Each row was made from one small tree. The marks that hang from a mark follow it in brackets, in the order of their numbers. Every link used is in the known rows. Write each row's tree.
Known rows
q706[q8 q849[q811[q376] q859]]: .08	-.13	.25	.14	-.02	.43	-.32	-.36	-.34	.13	.09	.09	-.21	-.17	.30	-.17	-.22	-.30	-.38	.18	-.50	.14	-.24	.42	.10	.22	.12	.13	-.20	.30	-.39
q50[q849[q811]]: .04	.01	.14	.36	-.27	-.06	.04	-.28	-.29	.09	-.12	.12	-.12	.03	.15	.15	-.29	-.05	-.27	.02	-.02	.10	.14	.12	-.10	.20	-.19	.01	.01	-.03	.10
q706[q8 q410 q849]: -.11	-.18	.03	.29	-.11	.19	-.32	.05	-.50	.24	-.16	-.03	.05	-.38	-.06	-.10	.07	.05	-.04	-.16	-.13	-.01	-.34	.04	-.37	.07	.19	.38	-.10	-.12	-.03
q811[q376[q50]]: .07	.20	-.06	.11	.10	.09	-.21	-.03	-.08	-.26	.05	-.16	.04	.16	.34	.07	.26	.05	.19	.19	.13	-.21	.16	.21	.12	-.04	.20	-.26	-.10	.32	-.20
q376[q50[q849] q811]: .18	.23	-.12	.35	-.04	-.14	.00	.02	-.60	.00	-.18	-.09	-.11	.12	.35	.23	.15	.03	-.28	.05	.01	-.25	.21	-.01	-.11	.12	.09	-.07	-.16	-.11	.09
q706[q8]: .00	-.11	.08	-.05	.13	.32	-.21	-.02	-.10	-.18	.04	.05	.03	-.16	-.03	-.07	-.07	.08	.05	.02	-.04	.08	-.16	.05	.07	-.05	.17	.13	-.24	.18	-.01
q811[q376[q50[q849] q706[q410]]]: -.19	.19	-.11	.55	-.18	-.06	-.34	-.02	-.25	-.18	.06	-.36	.17	.06	.62	.28	.48	.21	.12	.13	.09	-.41	.41	.11	-.48	.23	.00	-.03	-.14	.15	-.19
q8[q706[q849]]: .15	.02	.35	-.03	.05	-.05	.01	.16	-.18	.44	-.25	-.15	.24	-.07	-.07	-.23	.10	-.06	.05	.14	-.05	.01	-.10	-.06	-.12	.17	.15	.03	-.04	-.15	-.11
q811[q376[q706]]: -.07	.10	-.05	.03	.08	.12	-.32	-.02	.20	-.20	.32	-.26	.12	.08	.34	.06	.20	.04	.14	.29	-.02	-.13	.18	.21	.00	.08	.00	-.12	-.13	.34	-.30
q811[q376[q50[q410 q849] q706]]: -.17	.23	.16	.40	-.02	-.03	-.19	-.02	-.35	-.32	.10	-.45	.18	.18	.62	.31	.51	.08	.23	.48	.34	-.23	.31	.22	-.35	.20	.02	-.13	-.21	.14	-.13
q849[q706[q8]]: -.14	-.20	.16	-.34	.13	.11	-.12	-.10	-.11	-.25	.19	.13	.00	-.13	.07	-.03	.10	.25	-.07	.12	.05	-.09	-.12	.16	.04	.12	.16	.11	-.22	.23	-.19
q811[q376]: .11	.04	-.02	.00	.03	.12	-.20	-.07	.06	-.05	.19	-.05	.00	.01	.21	.03	-.06	-.08	.06	.02	.01	-.01	-.03	.16	.15	-.03	.02	-.13	-.13	.23	-.14
q376[q50 q706[q410 q849]]: -.29	.15	-.05	.48	-.13	-.11	-.23	.16	-.38	.16	-.21	-.28	.16	-.04	.26	.03	.61	.20	.15	.28	-.06	-.40	.21	.06	-.64	.30	.15	.20	.11	-.08	-.08
q706[q410]: -.20	-.13	-.06	.09	-.21	-.09	-.01	-.03	-.09	.12	.02	-.08	-.04	-.11	.00	.00	.12	.07	-.07	-.12	-.02	-.15	.11	-.03	-.32	-.01	-.05	.18	.05	-.23	.00
q376[q50 q811]: .07	.17	-.19	.08	.13	-.05	.00	.03	-.36	-.09	-.05	-.09	-.19	.09	.30	.11	.28	.03	-.25	.26	-.05	-.31	.28	.15	.01	.03	.19	-.07	-.12	-.09	-.08
q376[q706[q410 q849] q811]: -.15	.03	-.17	.24	-.12	-.19	-.25	.12	-.43	.40	.04	-.25	-.10	-.26	.23	-.01	.27	.01	-.27	.25	-.25	-.31	.11	.12	-.57	.24	.01	.31	.01	-.38	-.10
q706[q410 q849[q811 q859]]: -.23	-.19	.13	.30	-.40	-.03	.06	-.31	-.37	.51	-.11	.08	-.26	-.11	.13	-.10	-.04	-.18	-.53	.09	-.48	-.07	.05	.13	-.43	.25	-.13	.31	.23	-.33	-.25
q849[q706[q410] q859]: -.39	-.30	.08	-.30	-.29	-.24	.18	-.26	-.05	.07	.18	-.03	-.21	-.02	.23	.02	.20	.19	-.44	-.02	-.25	-.35	.18	-.03	-.34	.16	-.14	.24	.09	-.20	-.50
q8[q706[q410 q849[q811 q859]]]: -.18	-.25	.42	.04	-.36	-.11	.21	-.29	-.34	.59	-.12	-.10	-.07	-.07	.13	-.33	.06	-.09	-.51	.24	-.42	-.11	.19	.13	-.47	.29	-.03	.30	.15	-.43	-.42
q8[q706[q410 q849[q859]]]: -.06	-.20	.29	.01	-.22	-.12	.13	-.06	-.27	.59	-.21	-.21	.10	-.17	.02	-.29	.22	-.06	-.29	.00	-.38	-.17	-.02	-.14	-.43	.20	.03	.28	.04	-.40	-.35
q50[q376[q706[q410]] q849[q859]]: -.22	-.05	-.17	.66	-.49	.00	.14	-.15	-.32	.09	.26	-.19	-.08	-.08	.39	.23	.19	.00	-.41	.10	-.18	-.17	.31	-.16	-.63	.13	-.18	.23	.09	-.16	-.38
q849[q706[q8 q410] q859]: -.40	-.38	.17	-.38	-.13	.09	-.02	-.30	-.16	-.11	.22	.00	-.20	-.23	.21	-.05	.21	.28	-.41	.01	-.31	-.27	.02	.03	-.24	.14	.01	.37	-.18	-.04	-.48

Which tree is each row?
-.07	-.05	.02	.60	-.40	.14	.18	-.36	-.27	-.01	.32	.00	-.20	.15	.44	.19	-.06	-.18	-.49	.44	-.25	.06	.42	.15	-.31	.22	-.20	.10	.14	.08	-.38
q50[q376[q706] q849[q811 q859]]
-.19	-.09	.30	.33	-.31	-.16	.18	-.28	-.45	.03	-.07	-.05	-.14	.06	.21	.15	-.14	-.16	-.23	.21	.20	.15	.11	.25	-.29	.15	-.18	.08	.03	-.28	.14
q50[q410 q849[q811]]
-.06	.04	.10	.12	-.04	.21	-.03	-.44	-.10	-.17	.15	-.05	-.29	.26	.58	.00	.16	-.12	-.32	.43	-.24	-.14	.42	.39	.12	.14	.06	-.18	-.04	.29	-.50
q849[q811[q376[q50]] q859]
-.01	.12	.05	.17	-.01	.16	-.28	-.07	-.06	.17	.14	-.24	.05	-.04	.39	-.05	.18	-.21	-.09	.26	-.40	-.02	.00	.13	-.12	.30	-.03	-.02	-.03	.21	-.47
q811[q376[q706[q849[q859]]]]
-.28	-.20	.29	-.33	-.17	-.08	.23	-.46	.03	-.02	.20	.16	-.34	.16	.32	-.05	-.02	.02	-.57	.32	-.29	-.10	.31	.26	-.02	.27	-.14	.10	.12	.00	-.45
q849[q706 q811 q859]
-.44	-.36	.24	-.21	-.19	.02	-.10	-.35	-.22	-.15	.22	.15	-.25	-.16	.21	-.03	.04	.32	-.33	.23	-.03	-.22	.17	.39	-.29	.16	.04	.32	-.11	.01	-.27
q849[q706[q8 q410] q811]
.07	.08	-.18	.40	-.13	.04	.05	-.01	-.46	.29	.26	-.14	-.26	-.09	.35	.00	.18	-.36	-.57	.49	-.45	-.13	.10	.12	-.30	.15	.00	.15	.06	-.17	-.47
q50[q376[q706[q849[q859]] q811]]
-.14	.17	.11	.49	-.16	-.02	-.07	-.14	-.30	-.19	-.11	-.10	.02	.25	.42	.19	.28	.18	-.10	.47	.09	-.16	.50	.22	-.28	.39	.01	-.11	.02	.20	.00
q376[q50[q849[q811]] q706]
-.16	.09	.05	.63	-.23	-.05	.11	.01	-.38	-.12	.28	-.27	.05	.02	.30	.31	.23	-.14	-.02	.42	.29	.01	.14	.09	-.52	.07	-.08	.09	.03	-.20	-.06
q50[q376[q706] q410 q849]
-.13	-.07	.22	.23	.03	.32	-.37	-.08	-.32	.03	.03	.00	.02	-.22	.16	-.13	.07	.05	-.11	.47	-.22	.09	-.08	.36	-.19	.32	.19	.21	-.07	.23	-.10
q376[q706[q8 q849[q811]]]
-.13	-.07	.20	-.30	-.08	-.07	-.08	-.37	.07	-.17	.40	.08	-.24	.16	.37	.03	-.07	.03	-.25	.37	.02	-.10	.21	.55	.09	.18	-.07	-.08	-.07	.27	-.40
q849[q706 q811[q376]]
-.15	-.09	.12	-.02	-.11	.23	-.12	-.39	.17	-.14	.40	-.13	-.20	.13	.57	-.04	.05	-.08	-.31	.55	-.39	-.08	.44	.39	.03	.27	-.16	-.10	-.01	.32	-.53
q849[q811[q376[q706]] q859]
-.01	.19	-.10	.53	-.08	.02	-.06	.16	-.23	.13	.16	-.08	.14	-.11	.13	.04	.21	-.18	.04	.38	.00	.04	-.04	.10	-.36	.08	.08	.16	.19	.10	-.20
q50[q376[q706[q849]]]
-.29	-.02	-.03	.69	-.36	-.03	-.04	-.09	-.37	.26	.24	-.07	-.15	-.14	.21	-.02	.17	-.12	-.22	.50	-.08	-.14	.20	.40	-.69	.17	-.03	.34	.31	-.14	-.25
q50[q376[q706[q410 q849[q811]]]]
-.12	.01	.08	.02	-.02	.12	-.26	-.23	.15	-.17	.41	-.13	-.09	.10	.45	.05	.02	-.03	-.03	.52	-.06	-.07	.35	.51	.00	.20	-.07	-.10	-.01	.33	-.32
q849[q811[q376[q706]]]
-.08	-.09	.25	.10	-.19	-.19	.01	.12	-.29	.54	-.22	-.25	.21	-.20	-.08	-.23	.21	.03	-.03	.02	-.07	-.14	-.06	-.05	-.44	.17	.11	.23	.02	-.39	-.12
q8[q706[q410 q849]]
-.15	-.23	.10	.23	-.17	.27	-.19	-.09	-.50	.28	-.15	.01	-.07	-.40	.07	-.15	.07	.00	-.30	-.15	-.45	-.07	-.29	-.06	-.34	.12	.06	.45	-.10	-.12	-.26
q706[q8 q410 q849[q859]]
-.22	-.21	.18	.33	-.20	.18	-.29	-.18	-.53	.24	-.07	.11	-.13	-.34	.01	-.13	-.09	.01	-.23	.07	-.17	-.03	-.18	.30	-.38	.20	.14	.39	-.04	-.09	.00
q706[q8 q410 q849[q811]]
-.29	-.05	.31	.06	-.17	-.29	.32	-.24	-.51	-.11	-.09	-.16	-.07	.23	.49	.24	.47	.13	-.30	.26	.10	-.24	.18	.05	-.38	.30	-.03	.03	-.03	-.22	-.27
q376[q50[q410 q849[q706 q859]]]
-.09	.10	.01	.57	-.17	.03	-.03	-.06	-.29	.14	.25	-.02	-.08	.01	.14	.01	.04	-.22	-.12	.61	-.10	.02	.09	.40	-.36	.19	.04	.14	.23	.07	-.20
q50[q376[q706[q849[q811]]]]
-.14	-.12	-.01	.28	-.29	-.07	.01	-.12	-.34	.46	-.19	-.03	-.10	-.19	.07	-.09	.10	-.11	-.36	-.17	-.41	-.11	-.13	-.13	-.46	.18	-.11	.29	.14	-.31	-.27
q706[q410 q849[q859]]
-.33	.08	-.22	.18	-.09	-.15	-.14	.08	-.31	-.07	.12	-.33	-.15	.00	.42	.13	.62	.25	-.23	.44	-.09	-.59	.60	.14	-.46	.16	.13	.11	-.05	-.24	-.19
q376[q50 q706[q410] q811]
-.27	-.31	.21	.27	-.30	.24	-.12	-.30	-.50	.29	-.08	.12	-.26	-.30	.16	-.19	-.09	-.07	-.49	.11	-.49	-.04	-.08	.21	-.33	.26	.02	.44	-.02	-.15	-.26
q706[q8 q410 q849[q811 q859]]
-.08	.05	-.03	.65	-.28	.04	.05	-.21	-.26	-.08	.29	-.03	-.06	.11	.33	.22	-.05	-.12	-.23	.47	.06	.05	.32	.27	-.31	.18	-.14	.05	.12	.13	-.14
q50[q376[q706] q849[q811]]
-.51	-.47	.26	-.30	-.27	.11	.03	-.51	-.21	-.10	.29	.16	-.37	-.12	.30	-.11	.08	.21	-.60	.24	-.35	-.24	.22	.31	-.23	.23	-.02	.37	-.08	-.03	-.53
q849[q706[q8 q410] q811 q859]
-.25	-.11	.25	-.03	-.16	-.35	.19	-.09	-.38	-.05	.00	-.13	.02	.09	.22	.25	.11	.07	-.14	.12	.31	-.04	-.04	.06	-.33	.17	-.15	.11	-.08	-.24	-.01
q50[q410 q849[q706]]
-.02	.16	.01	.40	-.04	-.23	.12	.00	-.74	-.03	-.12	-.27	-.16	.05	.38	.28	.28	-.08	-.26	.28	.16	-.21	.17	.11	-.32	.09	.09	.00	-.15	-.37	.16
q376[q50[q410 q849] q811]
-.25	-.18	.31	-.11	-.23	-.25	.32	-.26	-.36	.03	.04	-.08	-.10	.12	.34	.16	.12	.01	-.41	.10	-.01	-.06	.04	.01	-.31	.26	-.25	.12	-.08	-.25	-.26
q50[q410 q849[q706 q859]]
-.33	-.07	.09	.38	-.30	-.13	-.18	-.09	-.23	.30	-.01	-.12	-.02	-.14	.18	-.06	.16	.05	-.17	.38	-.14	-.13	.18	.26	-.59	.38	-.05	.29	.19	-.14	-.09
q376[q706[q410 q849[q811]]]
.03	-.10	.24	.20	-.01	.32	-.23	-.14	-.44	.13	-.15	.19	-.07	-.26	-.01	-.16	-.17	-.10	-.10	.19	-.16	.17	-.29	.31	-.06	.22	.19	.20	-.11	.10	.00
q706[q8 q849[q811]]
.13	-.06	.39	-.09	-.04	-.03	.16	-.01	-.19	.47	-.22	-.15	.14	-.06	.03	-.29	.10	-.15	-.23	.13	-.36	.01	-.04	-.10	-.13	.26	.06	.08	.00	-.19	-.36
q8[q706[q849[q859]]]
-.16	-.30	.35	-.41	.03	.31	-.16	-.57	-.01	-.28	.45	.13	-.34	.02	.47	-.08	-.11	.07	-.49	.37	-.31	-.10	.10	.48	.27	.21	.04	.04	-.25	.41	-.69
q849[q706[q8] q811[q376] q859]
.04	.08	.08	.17	.23	.42	-.60	.11	-.25	-.04	.15	-.18	.22	-.24	.29	-.04	.12	-.01	.20	.24	-.09	.04	-.28	.28	-.04	.21	.21	.09	-.33	.47	-.23
q811[q376[q706[q8 q849]]]
-.29	-.30	.16	-.03	-.29	.04	-.07	-.34	-.44	.00	.07	.06	-.13	-.22	.30	.12	.07	.29	-.47	-.20	-.22	-.17	.00	-.08	-.36	.26	-.09	.38	-.25	-.07	-.33
q50[q849[q706[q8 q410] q859]]
